Known rows, with every step that occurs
danuk > zelik: [ 0.41 -0.01  1.56  0.61 -0.55  0.57  0.06  1.27  1.30 -0.96  1.91 -0.02
  0.33  2.14  1.24  0.46 -0.70 -0.76  0.36  3.05  0.58  0.74 -0.66  0.23
 -0.91 -1.68 -0.71  2.61  2.40  0.40]
futir > zelik: [-0.86  1.29  0.35  0.29 -0.35 -0.05 -0.83  1.40 -0.65 -2.50  1.10  0.45
 -0.33  0.16  1.14 -0.73 -0.73 -0.52 -1.37  1.48 -0.78  0.30 -1.02  1.33
 -1.68 -1.50 -0.20  1.46  1.31  2.25]
pobi > danuk > futir > kanageb: [ 2.13  0.91 -0.90 -1.48 -1.67  0.24  0.43  0.01 -2.19 -3.35 -1.09 -0.85
 -2.99 -1.82  1.70  4.01  1.65 -0.08 -2.67 -1.03 -1.08 -1.54 -2.35  0.04
 -0.04  1.92  2.59  3.38  2.51 -0.30]
pobi > danuk > zelik: [ 1.95 -1.82  1.19  1.15 -0.52  1.51  0.32  1.29  0.45 -1.43  2.53 -1.24
 -0.76  2.36  0.44  1.18  0.34 -0.49 -0.55  1.06 -0.47  0.82 -0.54 -1.21
  1.49  0.87 -1.24  4.08  4.15  2.55]
pobi > danuk > zelik > pudof > kanageb: [ 2.71 -0.65  1.87  2.24 -0.94  1.81  1.12  0.44 -0.11 -1.10  0.87 -1.16
 -1.26  1.17  1.75  1.76  0.38 -0.35  1.56  1.80  0.16  1.19 -1.80 -0.97
 -0.72  0.99  0.25  1.66  3.50  2.65]
zelik > danuk: [ 2.82 -0.82  0.16  0.16  0.02  0.18  0.56 -0.22 -0.77  1.25  0.29 -1.33
  2.31 -0.55 -0.22  0.25  0.78  1.27  0.03 -2.28  0.10  1.51 -0.29  1.23
  1.15  1.71  0.04  1.52 -0.26 -0.17]
pudof > kanageb > danuk > futir: [ 1.04  1.15  0.61 -3.09 -1.55  1.42  3.34 -1.21 -0.73 -0.72 -0.65 -2.72
 -0.52 -3.53  2.60  0.61  2.26  0.52 -0.29 -1.98  2.12 -2.96  0.06  2.96
 -0.69  2.20  0.99  0.59 -0.02 -1.23]
zelik > danuk > futir > kanageb > pobi: [ 3.74 -0.46  0.52 -2.51 -1.47  0.82  0.50 -0.56 -1.47 -1.58  1.00 -0.53
  0.52 -0.96 -0.19  2.69  0.99  0.46 -0.57  1.06  1.45 -0.25 -2.30  2.01
  0.43  1.44  3.08  3.01 -1.59 -2.44]
kanageb > zelik > danuk > futir > pobi: [ 1.09 -1.82 -0.13  1.84 -3.33  0.20  1.71 -1.63 -0.71  1.43  2.65  1.65
  0.25 -1.25 -0.81 -0.38  1.03  1.03 -0.53 -0.07  0.67  1.86 -2.06  3.29
  3.58 -0.21  0.56  5.11 -0.03  0.57]
danuk > zelik > pudof > kanageb > pobi: [ 2.82 -0.12  3.28  1.74 -0.07  1.74 -0.02  0.22  0.63  0.18  2.79  0.50
  0.25  1.81  0.24 -0.42 -0.60 -0.42  3.67  5.01  1.45  0.62 -1.16  0.29
 -1.88 -1.34 -0.18 -1.48 -1.29  0.34]
kanageb > pobi > danuk > futir: [ 1.98  0.17 -1.11 -0.41 -1.55  0.91  0.34 -0.05 -2.41 -0.90  2.90 -2.50
 -2.04  2.36 -1.12  0.74  1.51 -0.95 -1.04  0.00 -1.01 -1.79 -0.04 -0.52
  2.52  2.98  0.41  1.72 -0.30 -0.54]
danuk > zelik > pudof > kanageb: [ 1.26  1.44  2.53  1.43 -0.73  1.03  0.58  0.51  1.24 -0.57  0.60  0.58
 -0.44  0.23  2.22  0.63 -0.36 -0.67  3.20  3.18  0.16  1.84 -1.89  0.27
 -2.43 -1.28  0.83  0.29  1.11  0.42]
pudof > kanageb > danuk > futir > pobi: [ 1.18 -0.51 -0.32 -1.98 -0.28  2.13  2.31 -2.58 -0.99  1.14 -0.09 -1.97
 -0.69 -4.39  1.78  0.29  1.23  0.34 -0.60 -1.07  3.16 -3.47 -0.59  3.71
  1.38  1.12  0.38 -0.25 -2.76 -0.99]
pudof > zelik > danuk: [ 1.23  0.81  1.78  1.77 -1.94 -0.37 -1.13  0.03 -2.72  1.03  0.58 -1.31
  2.70  0.12  0.80 -0.09  3.24  2.26  0.26 -0.44  0.52  1.35  0.44  0.16
  0.87  2.58 -3.16  1.13  3.76  0.79]
futir > pobi: [ 0.28 -1.73 -0.86  1.61  1.14  0.76  0.09 -1.22 -0.01  2.09  0.63 -0.28
  0.07 -1.00 -0.44  0.07 -1.27 -0.04  0.26  0.65  0.75 -0.33 -0.36  1.27
  2.13 -1.94 -0.42 -0.59 -1.96  0.49]
futir > danuk: [ 0.69  0.57 -1.94 -0.18 -0.22  1.46  0.59 -0.33  1.44 -1.09 -0.83 -1.97
  1.10 -2.46  0.51 -1.13  1.29 -1.66 -1.61 -2.04  1.14 -0.44  2.31  0.64
  1.16  0.44 -0.64  1.66  0.89  0.04]
pudof > zelik: [-1.04  2.06  1.58  1.93 -1.58 -0.28 -2.31  0.81 -2.37 -0.02  0.32 -0.53
  0.14  0.74  1.12 -0.14  2.42  1.15  0.14  1.37  0.39 -0.33  0.59 -0.60
 -0.25  0.75 -2.78 -0.08  3.24  0.40]
pobi > danuk: [ 1.62 -0.95 -0.50  0.63 -0.36  0.48  0.52 -0.08 -1.19 -0.23  0.44 -1.56
 -0.80  0.43 -0.53  0.74  1.02 -0.01 -1.78 -2.37 -1.09 -0.19  0.17 -1.42
  2.02  1.80 -1.07  1.14  1.54  2.23]
kanageb > zelik: [-1.14 -1.99  1.44  2.26 -2.87  0.55  0.12  0.51  0.57  0.11  2.33  2.68
 -0.40  0.07 -0.91 -0.89  0.76  1.08 -0.18  1.45  0.91  1.17 -0.52  0.59
  0.91 -0.69 -0.48  2.50  1.65  1.51]
pobi > danuk > zelik > pudof: [ 1.37 -1.14  0.60  3.15 -1.25  1.20  0.16  1.05  0.13 -1.50  2.14  0.21
 -0.92  3.34  0.80  0.40 -0.32 -1.42  0.52  1.28 -1.84  2.80 -0.04 -3.06
  1.09  0.28  0.41  1.75  6.19  2.50]
futir > zelik > pudof > kanageb: [-0.14  2.11  1.00  1.66 -0.86  0.85 -0.14  0.58 -0.28 -2.16 -0.18  1.09
 -0.75 -0.79  1.81 -0.50  0.85 -0.26  1.26  1.53 -0.98  0.09 -1.89  1.12
 -3.46 -1.40  1.50 -0.53  1.52  2.03]

Rows
[ 0.47 -0.13  1.72  0.59 -1.43  2.47  1.00  0.39 -0.65 -2.15 -0.17  0.15
  0.22 -2.47  1.90 -1.41  1.30  1.05 -0.22 -1.13  1.42 -0.69 -0.54  1.52
 -1.65 -0.29  1.95 -1.15  2.95  2.86] : futir > zelik > pudof > kanageb > danuk
[ 1.68 -1.98  2.33  1.83 -1.01  2.67  0.71  0.54  0.75 -3.22  0.73  3.24
  0.61 -0.98  2.13  0.91 -0.88 -0.47 -0.20  1.16  3.17  1.69 -0.28 -0.85
 -0.62 -1.52  3.35  0.61  5.37  0.41] : futir > kanageb > danuk > zelik > pudof
[ 1.84 -0.09 -1.54 -0.61 -0.42 -0.63  1.23 -2.05 -0.98  1.18  1.19 -1.43
  0.78 -1.08  0.26  1.13  0.11  0.33 -0.29 -1.44  0.17  0.23 -0.89  2.83
  2.82  0.76  1.06  2.17 -1.59 -1.63] : zelik > danuk > futir > pobi
[ 0.47 -1.10  2.66  1.30 -2.46  0.89  1.14 -0.19  0.67  0.92  1.12  1.82
 -1.10 -2.51 -0.30 -0.30  1.59  2.13 -0.03  1.86  2.43  0.19 -2.57  2.33
 -1.27 -0.14 -1.62  2.51 -0.58  2.16] : pudof > kanageb > zelik
[ 1.31 -2.32 -1.30  5.59  0.03  1.62  0.14  0.03 -0.37  0.58  2.47  0.21
 -0.43  2.35  0.17  0.27 -1.68 -1.79  0.79  1.69 -0.62  2.02 -0.45 -1.88
  3.16 -1.63 -0.12  0.87  3.35  2.55] : futir > pobi > danuk > zelik > pudof
[ 3.93 -2.61  1.93  0.88  0.27  2.88 -0.84  0.76 -0.71 -2.09  3.22  0.29
 -1.43  1.25  0.41  2.18 -0.47 -0.17 -0.95  4.01  2.57 -0.55 -2.16 -0.82
  0.70  0.11  0.17  2.87  1.28  1.65] : futir > kanageb > pobi > danuk > zelik
[-1.16 -1.57  1.02  4.81 -3.81  0.14 -0.56  0.71  0.38 -0.31  1.73  3.91
 -0.76  1.51 -1.27 -1.02  0.44  0.37  0.85  1.09 -0.96  2.77 -0.02 -1.33
  0.35 -1.21  1.59  1.28  3.31  1.54] : kanageb > zelik > pudof
[ 2.77 -0.32  0.87  1.57 -0.77  2.33 -0.23  0.56 -2.42 -2.08  2.93 -0.97
 -1.86  0.98  0.09 -0.63  0.94  0.47  0.22  1.94 -0.95 -1.34 -1.56  0.07
 -0.78  0.98  0.80 -0.89  0.69  3.76] : futir > zelik > pudof > kanageb > pobi > danuk
[-0.69  2.80 -1.50  2.02 -3.52  0.00  0.08  1.77 -2.45 -5.09  2.02 -0.08
 -3.13  3.00  0.99  0.94  0.82 -2.08 -1.28 -0.29 -4.93  0.48 -0.97 -1.03
  0.45  0.92  2.75  2.91  5.92  1.95] : pobi > danuk > futir > zelik > pudof
[ 3.57  1.14  0.63 -1.76 -1.15  1.45  1.44 -0.85 -1.83 -0.30  1.87 -3.55
 -2.64 -0.31  0.39  1.23  2.51 -0.19  0.07  0.77  0.13 -3.46 -1.45  1.45
  0.56  3.79 -0.79  1.43 -2.59 -0.34] : pudof > kanageb > pobi > danuk > futir
[ 4.52 -2.95  2.47  0.01 -0.11  2.84  0.67 -0.13 -0.22  0.04  3.67 -3.27
 -0.84  1.07  0.38  1.02  0.68  0.43  0.58  3.39  2.57 -1.10 -1.46  0.79
 -0.24  1.61 -2.51  1.44 -0.89  2.28] : pudof > kanageb > pobi > danuk > zelik
[ 1.51 -0.61  0.66  0.37 -0.93  0.11  0.12  0.97 -0.85 -1.67  1.62 -0.68
  2.10 -0.20  1.07  0.01  0.52  0.75 -1.24 -0.72 -0.53  1.98 -1.26  1.90
 -0.17  0.23  0.64  3.12  2.00  2.57] : futir > zelik > danuk
[ 1.65  1.68 -0.11 -2.17 -1.07  0.58 -0.10 -0.10 -1.39 -2.38  0.92  0.80
 -2.27 -0.09 -0.15  1.90  0.55 -0.24 -0.53  3.15  0.59 -1.85 -1.93  1.51
 -0.65  0.12  2.93  0.49 -2.46 -2.48] : danuk > futir > kanageb > pobi
[ 0.02 -0.03 -0.02 -2.03 -1.96  0.72  2.25 -0.26 -0.76 -1.96  0.69 -1.32
 -0.23 -1.17  0.99 -0.12  1.53 -0.70 -1.81 -2.51  0.83 -2.12  1.12  1.05
  1.94  1.46  1.74  1.09  2.36 -1.63] : kanageb > danuk > futir
[ 0.66  0.64 -1.37  3.13 -1.08  1.89  0.41  0.90  1.94 -2.81  1.06 -0.56
  1.31  0.53  1.05 -1.60 -0.09 -2.89  0.31  1.08  0.68  1.81  2.25 -0.35
  0.50 -1.20  0.80  2.18  4.86 -0.19] : futir > danuk > zelik > pudof
[-1.39  1.97 -0.76  0.82 -3.45  1.25  0.89  1.30 -1.11 -4.31  1.89  0.41
 -0.62  1.12  1.45 -1.49  0.86 -1.46 -1.85 -1.22 -1.60 -0.24  0.91  0.53
  0.81 -0.16  4.49  1.05  5.80  0.24] : kanageb > danuk > futir > zelik > pudof
[ 1.72 -2.77 -1.69  1.62  1.09  0.89  0.03 -0.67 -1.13  2.03  1.27 -1.46
 -1.13 -0.73 -0.09  0.53  0.14  0.09 -1.24 -1.29  0.40 -0.92  0.01 -0.42
  3.81  0.60 -1.28  0.23 -0.37  2.57] : futir > pobi > danuk
[ 1.59 -1.38  1.62 -1.67 -0.33  2.06  1.92 -1.36 -0.15  0.27 -0.58 -1.78
  0.98 -3.76  1.59 -0.09  1.68  1.61 -0.74 -2.49  3.85 -1.56  0.33  1.19
 -0.25  1.11 -0.63 -0.66 -0.82  0.65] : pudof > kanageb > danuk
[ 0.51  4.13  1.00  0.08 -2.18  1.10 -0.07  0.60 -1.43 -2.53  2.55 -0.46
 -2.10  1.45  0.69 -0.75  0.41 -1.18  1.48  3.59 -1.13 -1.38 -1.91  2.65
 -3.22 -0.49  2.74 -0.30 -1.24 -0.15] : danuk > futir > zelik > pudof > kanageb > pobi
[ 0.87  2.60  1.54  0.81 -3.32 -0.58 -0.12 -0.30 -2.73 -0.16  0.63 -2.39
  0.86  0.74  1.15  0.50  3.44  0.89 -0.05  0.17 -1.20  1.12 -0.42  1.69
  1.21  3.26 -0.80  3.75  4.17 -1.88] : pudof > zelik > danuk > futir
[ 2.41 -1.61  0.93  3.82  0.19  2.00  0.53 -1.08 -0.08  1.38  1.11 -1.19
 -1.47 -0.22  1.75  1.23 -0.63 -0.78  2.07  2.13  0.55  1.37 -2.08  0.36
  0.77 -0.49 -1.12  0.65  0.90  3.09] : futir > pobi > danuk > zelik > pudof > kanageb
[ 3.17 -3.13  3.39  0.73 -2.43  1.17  2.01 -0.85 -0.24  1.65  1.27  0.45
  1.78 -3.01  0.29  0.25  2.52  3.29  0.44 -0.05  2.28  1.92 -2.75  3.26
 -0.23  1.50 -1.55  4.27 -0.52  2.36] : pudof > kanageb > zelik > danuk
[ 4.08 -2.32  1.23  2.27 -0.84  2.63 -0.96  1.18 -0.97 -2.02  3.06  2.29
 -1.43  2.31 -0.83  2.18 -0.79 -1.06  0.49  4.07  0.54  1.39 -1.13 -2.36
  0.23 -0.07  2.07  1.26  3.93  1.66] : futir > kanageb > pobi > danuk > zelik > pudof
[-0.46  2.17 -1.71  0.01 -3.01  0.05  0.76  1.88 -1.73 -3.80  2.12 -1.52
 -2.88  1.64  1.46  1.26  1.01 -1.93 -2.43 -0.32 -3.30 -1.54 -1.54  1.15
 -0.07  1.48  1.20  4.63  4.02  2.35] : pobi > danuk > futir > zelik
[ 3.11  0.64  1.22  1.37 -0.71  2.73  0.45 -0.35  1.82 -0.78  2.77 -2.13
  1.02 -0.88  0.19 -1.58  0.79 -1.57  2.10  2.78  2.80  0.05  0.73  1.16
 -0.77 -0.30 -0.45  0.35  0.14  0.33] : futir > danuk > zelik > pudof > kanageb > pobi
[ 2.10 -1.64  3.32 -0.95 -0.02  3.07  2.25 -0.23  1.27 -0.28  1.40 -2.38
  1.25 -2.12  2.54  0.08  0.34  1.16  0.09  0.35  3.99 -1.42 -0.30  2.06
 -0.49  0.18 -1.13  1.63  1.33  1.38] : pudof > kanageb > danuk > zelik
[ 2.86 -3.22  2.36  1.03 -2.39  1.12  0.15  0.03 -0.42 -0.65  1.06  3.18
  1.33 -2.97 -0.32  1.70  1.90  2.98 -1.93  0.45  2.13  2.54 -2.94  1.70
  0.39 -0.38  1.20  4.84  1.62  1.79] : futir > kanageb > zelik > danuk
[ 3.08 -1.76  0.56  3.42 -1.34  2.17 -0.51  1.12 -0.49 -0.80  4.61 -0.35
 -0.58  5.47 -1.05 -0.95 -1.09 -1.29  1.15  2.66 -0.41  1.67  0.75 -2.74
  2.03  0.37  0.37  0.25  3.88  1.78] : kanageb > pobi > danuk > zelik > pudof
[ 1.76 -3.18  0.04  2.71  0.50  1.71 -0.54  0.01 -0.23  1.17  2.98 -1.81
 -0.59  1.39  0.72  0.76 -1.23 -0.96 -0.27  2.14  0.91  0.39 -0.49 -0.23
  2.97 -0.74 -1.75  3.17  1.72  3.02] : futir > pobi > danuk > zelik
[ 2.02 -2.64  0.84 -1.57 -0.01  1.65 -0.10 -0.30 -0.35 -1.52 -1.59  1.31
  0.21 -3.77  1.48  1.14  0.82  1.12 -2.75 -1.78  3.88 -1.23  0.23  0.43
  0.22  0.52  1.89 -0.24  1.97 -0.03] : futir > kanageb > danuk
[ 0.78  2.21 -0.32 -2.18 -0.96 -0.54  0.91  0.06 -0.54 -3.09 -1.43  0.98
 -1.96 -1.80  1.85  3.35  0.96 -0.41 -0.87  1.22  0.18 -1.39 -2.46  1.84
 -1.57 -0.19  3.25  2.51  0.46 -2.39] : danuk > futir > kanageb
[ 0.58  0.83 -1.38 -1.06 -2.10 -0.09  1.09  0.16 -1.94 -1.46  0.93 -2.43
 -2.61  1.04  0.60  1.70  1.74 -1.44 -1.81 -1.33 -2.31 -1.16 -0.48 -0.17
  1.66  2.79  1.12  3.03  1.74  0.11] : pobi > danuk > futir
